Every row comes from one small tree of marks. The marks that hang from a mark follow it in brackets, in alphabetical order. Every link used is in the known rows. Which tree was each row made from?
Known rows:
T(C(K)): [-16.8 -12.1   6.7 -17.5  10.8   0.8  16.5  -2.2  20.0  10.9   7.2 -12.5
  24.0  16.4  18.7   5.8]
X(R): [-21.9 -11.8  12.5 -19.4  11.2   8.5  40.6 -19.6  19.2 -18.4 -18.0   3.2
  17.8  23.2  21.2  17.9]
K(C): [-28.3 -21.9  25.7  -6.2   1.6  10.1  37.6 -24.6  15.9   3.1  10.7  -9.8
   3.7  23.1  21.1   1.0]
R(C(K) X): [-20.9 -38.0  -2.8 -17.5 -23.0  27.7  54.4   1.9  34.5 -30.2  -7.0  38.5
  13.3  19.0  26.0  31.8]
C(K(H(Z))): [  1.4 -15.2   2.2 -33.9  -8.4   6.0  40.2  -7.6  16.7   7.2   7.4   1.7
  -5.5  24.7  16.1  12.8]
C(K R X): [ -6.0  -9.4  17.3 -39.2 -16.8  21.0  51.6  15.7  39.9 -13.3  14.0  27.4
  11.8   0.5  51.5  20.3]
G(C(K(H) R X)): [-26.8   2.5  11.7 -42.4 -12.1  12.8  49.1   3.1  16.5 -14.1   7.1  12.6
  -5.3  22.0  58.8  22.0]
Z(H): [ -9.3  -6.0  18.7  22.2   6.2  12.9  19.1   0.1  29.3 -15.4   5.7  -1.4
  21.0  11.0  11.5   8.2]
C(K(H) R(X)): [-18.4 -22.7  -3.4 -29.7 -16.3  19.9  59.5   1.1  35.5  -8.3   0.6  20.9
   1.1  13.6  28.6  27.4]
R(C(K(H)) X): [-19.7 -37.4  -6.5 -26.2 -26.0  28.7  56.3  -3.8  31.2 -23.5  -6.6  27.1
   6.5  23.0  22.4  32.4]
X(R(C)): [-24.0 -25.3  16.8 -24.1   6.3  13.8  49.4 -16.6  22.1 -26.9 -19.5  11.9
  16.8  26.2  25.8  23.4]
T(C(K R)): [-22.3 -16.8  12.9 -17.1  11.9   2.1  27.8   3.7  27.8   9.4   8.5  -2.6
  22.9   9.8  25.4   9.2]
G(C(K(H) R(X))): [-36.5  -7.6   0.7 -27.1  -9.0  10.8  53.1  -0.8  16.7 -17.3  -2.8  19.5
  -5.7  27.3  46.5  26.3]
T(C(K(H(Z)) R(X))): [-25.9 -20.4   3.1 -22.1   3.9   3.6  40.0   1.2  28.5  17.8   7.4  -0.2
  13.9  11.6  20.9  15.3]
R(C(K)): [ -7.9 -33.2  13.6 -23.6 -10.9  19.1  41.2  -1.3  24.9 -22.4   0.6  20.5
   9.8  22.6  24.8  20.3]
G(C): [-30.5  -1.4  12.2  -9.6   2.2   7.7  27.4 -12.8   3.1 -18.2  -1.9   5.7
   3.7  29.3  31.4  14.0]
K(C(R) H): [-32.0 -25.2  24.1 -23.4  -3.2  13.9  52.9 -30.5  17.4  15.5  12.9 -23.1
 -11.5  24.4  20.7   6.0]
T(C(K(H))): [-16.1 -11.4   3.0 -26.3   7.5   1.9  18.2  -8.3  16.9  17.7   7.8 -23.7
  17.1  20.0  15.4   6.6]
X(R(C(K))): [-19.8 -25.5  12.5 -32.8   4.3  11.0  53.7  -9.7  25.1 -27.4 -18.8  16.4
  14.6  27.6  33.8  25.0]

Which tree is each row?
[ -4.7  -8.6  11.8 -51.4 -21.3  22.6  54.1   7.3  35.6  -3.5  14.6  11.6
   1.6   6.2  46.3  21.3]  C(K(H) R X)
[-17.6 -26.5  11.7 -38.4   3.2   8.1  59.0 -12.3  22.2 -17.2 -16.1  13.8
   6.0  29.7  30.0  24.8]  X(R(C(K(H(Z)))))
[-30.5 -13.3  27.7 -25.5  -1.8  12.9  49.4 -20.4  22.0  -1.7   7.4  -7.1
   7.5  19.5  41.2   6.4]  K(C(X(R)))
[-28.6 -19.2   4.7 -14.0   6.1   6.3  34.2   5.5  32.6   5.5   4.7   5.9
  24.7   8.1  26.0  15.2]  T(C(K R(X)))
[-28.7 -17.8  26.9 -35.7 -12.4  20.1  55.4 -24.7  22.1  14.8  18.7 -21.2
  -9.6  17.3  33.6   7.6]  K(C(R X) H)
[-18.2  -8.6  11.9 -37.9  -0.4   9.5  32.2   4.0  29.1  15.6  15.2 -12.0
  18.0   6.5  34.8  11.5]  T(C(K(H) R X))
[-40.1 -28.8  23.6  -2.6  -3.2  15.7  55.5 -16.9  28.4  -2.3   8.3   8.4
   4.2  15.0  28.4  10.3]  K(C(R(X)))
[-26.9   8.0   4.8 -50.3  -7.5   7.9  46.3  -4.8  10.2 -17.2  -3.5   3.9
  -2.8  31.6  59.1  22.4]  G(C(K(H) X(R)))
[-18.1  -2.9   5.4 -46.0   4.3   4.7  29.6  -4.3  23.1  12.6   4.1 -20.6
  20.9  16.4  35.2  12.0]  T(C(K(H) X(R)))
[-37.2  -8.2   4.4 -18.6  -5.9   9.7  51.2   4.8  19.7 -24.2  -3.2  30.7
   1.2  23.6  49.9  25.5]  G(C(K R(X)))
[ -4.7 -25.4  16.3 -35.9 -19.9  25.1  43.8   4.6  29.2 -23.0   6.8  22.7
  11.9  15.5  38.1  21.6]  R(C(K X))
[-24.9   6.3   7.0 -49.5  -6.4   3.9  50.7  -3.1   9.3 -11.5  -1.3   8.8
  -6.8  31.2  57.6  21.8]  G(C(K(H(Z)) X(R)))
[-24.6  -3.7  15.1 -24.8  10.6   7.3  21.7  -8.3  21.8   6.5   2.4 -15.7
  30.7  10.4  27.3   9.3]  T(C(X(R)))
[-19.6 -24.9   9.8 -38.8   2.0  12.1  55.0 -13.8  23.1 -22.6 -18.4   8.6
   9.6  30.1  31.3  25.4]  X(R(C(K(H))))
[-34.5 -30.9  20.3 -19.1  -7.2   9.8  67.6 -25.8  20.2  22.8  13.8  -4.0
 -17.7  22.0  18.3  10.4]  K(C(R(X)) H(Z))
[-16.0 -10.1  13.8 -37.4   0.7   5.4  36.4   5.0  28.2  21.0  17.3  -6.9
  14.3   6.3  33.4  11.3]  T(C(K(H(Z)) R X))
[-24.6  -9.3  21.6 -17.1   5.8  12.1  24.2  -0.3  27.9   9.4  13.5  -6.8
  28.3   0.7  27.0   8.8]  T(C(R X))
[-24.8 -20.9  30.8 -34.8 -10.5  11.9  63.8 -21.6  19.9  25.9  23.6 -10.8
 -17.4  16.7  30.7   6.2]  K(C(R X) H(Z))
[-25.1 -15.2  24.0 -42.3  -6.0   7.1  61.2 -29.5  13.8  23.0  12.9 -19.7
 -14.9  26.3  30.8   6.4]  K(C(X(R)) H(Z))
[-30.4 -18.8  34.1 -17.9  -6.4  17.6  51.7 -12.8  28.3   0.9  18.2   1.9
   4.6   9.8  40.7   6.0]  K(C(R X))
[ -1.8 -10.9  14.6 -50.7 -19.6  16.8  60.1   9.3  34.1   4.1  17.9  18.7
  -3.7   5.4  44.3  20.2]  C(K(H(Z)) R X)
[-21.9   6.5   9.1 -34.1 -10.3  10.1  36.0   3.3  11.9 -19.7   5.4  14.0
   2.5  24.5  55.7  17.7]  G(C(K X))
[ -4.6  -0.6   2.5 -62.2 -14.6  15.9  50.5  -4.1  26.6  -7.8  -0.6  -1.3
   5.5  20.1  46.7  21.6]  C(K(H) X(R))
